Each row was made from one small tree. Brackets hold a mark, then the marks that hang from it, in the order of their numbers. Every link used is in the known rows. Write each row's tree.
Known rows
[q_663 [q_967 [q_694 q_252 [q_678 q_10]]]]: [-1.47 -0.27 -0.46  0.47  1.92  0.65 -2.72  0.57  4.27 -3.12  0.26 -2.55
  0.49 -2.64  0.23  1.34  4.17  1.96 -1.81 -2.68]
[q_650 [q_694 q_967]]: [ 4.64 -1.77  3.14 -1.22  0.12  0.19  0.63  6.13  1.07  4.93  2.66  1.59
 -1.01  4.21  0.87  0.99 -0.97  0.02  1.18  0.39]
[q_650 [q_694 [q_678 q_10] q_967]]: [ 1.35 -2.17 -1.12  0.52 -2.54 -1.72  0.83  1.36 -4.02  1.35  1.57  0.88
 -1.98  0.08  0.87  0.39  1.49  1.89  2.36 -3.62]
[q_252 [q_694 q_486]]: [ 4.75 -1.86  3.17 -0.89 -0.87 -1.91  3.35  1.11  1.59 -1.18 -1.08 -0.73
  1.56 -0.64  1.07  1.63 -2.08 -1.69 -2.90  5.57]
[q_967 [q_694 q_486]]: [ 1.53 -0.24  3.52 -0.59  0.96 -1.80  0.71  2.34  4.43  2.07  2.13 -0.95
  0.27 -2.09  1.65 -1.26 -3.11 -3.29 -2.55  5.00]
[q_10 [q_678 [q_694 q_967]]]: [ 0.07 -1.76  1.68 -0.32  4.14 -0.98 -5.51 -0.50 -1.86  2.69  1.25 -1.23
 -3.62  0.52  3.29 -0.17 -1.88  1.13  1.21 -0.04]
[q_10 [q_678 [q_694 q_486 q_967]]]: [-1.72  0.35  0.41 -0.18  2.07 -0.08 -2.28 -4.64 -1.73  2.48  0.47  0.12
 -3.15  0.08  1.99 -1.89 -2.01  0.18 -0.12 -0.16]
[q_10 [q_678 q_694]]: [-0.20 -3.37  3.99  2.04  2.62 -0.72 -5.00 -0.12 -1.02  1.59  0.06 -4.05
 -3.24 -2.26  3.09  2.38 -3.14  0.93 -1.38  1.63]
[q_486 [q_694 q_252 [q_678 q_10] q_967]]: [-4.44  0.13 -4.84  0.60 -3.56 -1.65  0.19  1.61 -1.39 -2.47 -0.04  0.32
  1.50  0.70 -1.01  0.40  2.26  1.69  1.01 -4.19]
[q_663 [q_967 [q_694 q_252 q_486 q_678]]]: [-1.64  3.47  0.23 -1.67  2.27  5.66  1.12 -2.88  5.30 -2.71 -0.20  0.29
  3.12  0.50 -2.50 -0.21  2.17 -0.64 -2.03 -0.88]
[q_694 q_486 q_967]: [ 3.93  2.13  2.59 -1.90  0.95 -0.57  2.34  0.31  1.52  3.77  3.31  3.14
 -0.74  3.11 -0.54 -3.64 -0.73 -2.82  2.74  4.16]
[q_967 [q_694 q_252 q_486 q_678]]: [-1.69  3.31 -0.52 -0.84  0.71  3.65  0.71 -0.54  2.57 -1.38 -0.91  0.06
  2.64 -1.31 -1.79  0.20 -0.88 -1.96 -1.86  0.12]
[q_10 q_678]: [ 1.97 -0.96  5.99  1.05  2.36 -0.26 -3.40  0.44 -0.45  1.67  2.46 -0.48
 -1.52  0.75  0.50  0.21 -2.29 -1.74  1.94  3.66]
[q_663 [q_967 [q_694 q_486 q_678]]]: [ 0.48  1.42  1.23 -1.90  2.45  3.65  0.99 -3.54  4.19 -1.64  2.41  0.17
  0.05 -1.36 -0.57 -1.79  0.63 -0.76 -0.17  1.04]
[q_252 [q_694 q_486 q_678 q_967]]: [ 2.81  0.83 -1.52 -3.68  0.34  0.97  3.13 -2.53 -1.82 -2.17 -0.27  3.37
  1.28  0.85 -0.25 -1.42 -0.93 -0.37  1.69  1.70]
[q_694 q_252 q_486 q_678]: [ 0.41  4.17  0.73  0.15 -0.36  5.16  2.62 -2.69  0.59 -1.03 -1.34  0.76
  3.15  1.44 -3.90 -0.12  0.34 -1.49  0.36  1.12]
[q_486 [q_694 q_252 q_678 q_967]]: [-2.30  1.96 -2.97 -1.06 -1.42  2.42  0.47  2.53  0.25 -1.31  1.35  1.76
  2.86  2.84 -2.75 -0.01  0.06  0.66  1.40 -2.83]
[q_969 [q_10 [q_678 [q_694 q_252 q_967]]]]: [-2.01 -2.07  1.86  1.44  2.83  0.07 -4.29  0.47 -1.73 -1.28 -3.78 -0.09
  0.28  1.25  1.72  3.45  0.39  1.53 -3.22 -3.23]
[q_678 q_10 [q_694 q_486]]: [ 0.05 -3.71  0.49  3.24 -2.44 -5.15  0.52 -1.21  0.51  1.59 -1.76 -4.56
 -2.79 -4.76  3.13  0.64 -1.35  0.55 -3.90  2.98]
[q_650 [q_694 q_678]]: [ 2.61 -1.96  2.94  0.54 -1.18  2.59  0.92  2.81 -0.95  1.09  0.45 -0.53
  0.24  0.00 -0.52  2.42 -1.71  0.75  1.07 -0.72]

Which tree is each row?
[-3.56  3.08 -0.94  0.32  1.76  2.36 -2.63 -3.97 -0.39  1.42 -1.35  0.09
 -0.77  2.01 -0.56  0.45 -0.20  0.49 -1.82 -2.16]  [q_10 [q_678 [q_694 q_252 q_486 q_967]]]
[-0.36  3.93 -1.44 -1.92 -2.00  5.66  3.60 -1.12 -1.04  0.78 -0.59  3.80
  2.17  4.75 -4.02  0.61  0.85  0.39  0.26 -4.19]  [q_650 [q_694 q_252 q_486 q_678 q_967]]
[-0.14  1.90 -1.23 -0.38  0.76  1.22  0.66  0.22  2.23  2.72 -1.67 -0.78
  0.24  2.36 -0.53  0.14 -0.56  0.83 -2.64  0.44]  [q_678 [q_694 q_252 q_486 q_967]]
[-0.75 -0.54 -1.90 -1.73 -0.55  0.03  0.81  2.34 -1.03 -0.72  3.04  2.04
  0.74  1.59 -0.99 -1.95 -1.59  0.30  3.13 -0.67]  [q_486 [q_694 q_678 q_967]]
[-1.55  0.35 -3.02  1.63 -1.22 -3.08 -0.16 -0.88  1.19  1.86 -2.43 -2.08
 -1.40 -0.58  1.51  0.24  1.33  1.25 -3.33 -0.68]  [q_678 q_10 [q_694 q_252 q_486 q_967]]
[-0.15  5.38 -1.37 -1.59  0.57  4.29  2.35 -2.62 -0.38 -0.25 -0.52  4.22
  2.24  3.88 -3.64 -2.71  1.23 -1.31  2.81 -0.09]  [q_694 q_252 q_486 q_678 q_967]
[-1.31  3.69 -3.56  0.19 -1.73  0.15  1.87 -3.50 -1.69 -1.01 -1.13  2.55
  0.90  0.88 -2.35 -2.34  2.97 -0.50  2.62 -1.41]  [q_694 q_252 q_486 [q_678 q_10] q_967]
[-3.34 -1.73  2.84  3.76 -0.84  1.23 -0.76 -3.76 -1.09 -2.71 -5.87 -1.95
  1.12 -1.24 -0.58  4.70 -1.05 -0.40 -6.51 -0.81]  [q_969 [q_10 [q_678 [q_694 q_252 q_486]]]]
[ 0.52 -0.50  0.31  1.72 -2.60 -2.19  2.71 -3.85 -1.68 -0.63 -0.03 -0.13
 -0.99 -2.95 -0.40 -1.95 -0.45 -1.20  2.01  2.16]  [q_694 q_486 [q_678 q_10]]
[ 2.29 -0.65 -0.96  0.28  0.75 -3.44 -0.71  0.27 -2.21  0.24  1.94  1.58
 -2.48 -0.46  1.50 -3.23  1.20 -0.05  5.29  0.02]  [q_694 [q_678 q_10] q_967]
[ 1.89 -1.22 -3.60 -1.20 -1.62 -3.26  2.84 -3.74 -3.55 -3.35 -1.36  2.17
 -0.09 -1.93  1.54 -1.69  1.06  0.50  1.17  1.21]  [q_252 [q_694 q_486 [q_678 q_10] q_967]]
[ 0.29 -3.48  0.47  1.09  0.22 -4.39 -2.25  2.28 -0.47 -0.89  1.30 -3.24
 -1.98 -5.55  2.66 -0.33 -0.58 -0.48  0.43  0.40]  [q_967 [q_694 [q_678 q_10]]]
[-1.11  0.92 -0.74 -1.53 -1.44 -0.03  0.25  6.33  2.93  0.70  1.59  0.92
  2.09  3.68 -1.35  0.61  0.16 -0.17 -0.71  0.07]  [q_486 [q_694 q_252 q_967]]
[-1.80 -1.14 -0.94  1.45 -0.27 -1.63 -2.86  2.83  0.90 -1.77 -0.69 -2.98
  0.42 -3.63  1.06  0.99  0.99  0.54 -1.44 -1.38]  [q_967 [q_694 q_252 [q_678 q_10]]]
[-4.10 -1.47 -2.81  2.96 -4.53 -1.87  0.52  1.82 -0.58 -3.61 -0.72 -2.95
  2.42 -2.03 -1.29  2.21  0.88  0.95 -1.40 -2.10]  [q_486 [q_694 q_252 [q_678 q_10]]]
[-2.14 -2.45 -3.72  0.00 -2.79 -4.09  0.75  1.06 -2.63 -1.10  2.42  0.08
 -0.79 -1.08  0.66 -1.67  0.27  1.69  2.66 -2.02]  [q_486 [q_694 [q_678 q_10] q_967]]
[-2.26 -0.42  2.31  2.46  2.40  1.68 -5.50  0.52  0.57  0.38 -2.21 -4.01
 -0.72 -0.32  0.98  4.36 -1.19  1.37 -2.78 -0.75]  [q_10 [q_678 [q_694 q_252]]]
[ 3.06  0.64  2.01 -1.65 -1.43  0.70  3.86  2.10  0.85  4.36  2.10  2.74
 -0.85  4.34 -0.36 -0.40 -0.89 -0.84 -0.12  0.86]  [q_650 [q_694 q_486 q_967]]
[-1.16 -0.72 -0.77  1.02 -1.93 -3.48  0.91 -2.25 -0.35 -1.31  0.38 -1.58
 -1.42 -5.56  1.23 -1.51 -0.74 -1.31 -0.51  1.22]  [q_967 [q_694 q_486 [q_678 q_10]]]
[ 0.68 -2.18 -1.81  1.18 -0.49 -5.14 -0.38 -1.16 -0.60  2.60  0.06 -1.51
 -3.63 -2.39  3.52 -1.86 -0.06  1.12 -1.60  1.40]  [q_678 q_10 [q_694 q_486 q_967]]
[ 4.39 -1.34 -0.41 -3.17  2.31 -0.01  0.05  1.92 -2.12 -2.33 -0.22  1.61
  0.50  0.80  1.70  0.00 -0.55  0.21  3.02  1.31]  [q_252 [q_694 q_678 q_967]]
[-0.06  0.05  0.13  2.26 -1.22 -0.66 -1.13  0.47 -0.80 -1.42 -1.51 -1.63
  1.20 -1.57 -0.55  1.48  1.93  0.11  1.28 -0.41]  [q_694 q_252 [q_678 q_10]]
[ 1.60  3.55 -0.07 -1.99  2.83  3.70 -0.34  1.47  0.36  0.57  0.74  2.62
  1.56  3.58 -2.03 -0.88  1.04 -0.64  3.90 -0.87]  [q_694 q_252 q_678 q_967]
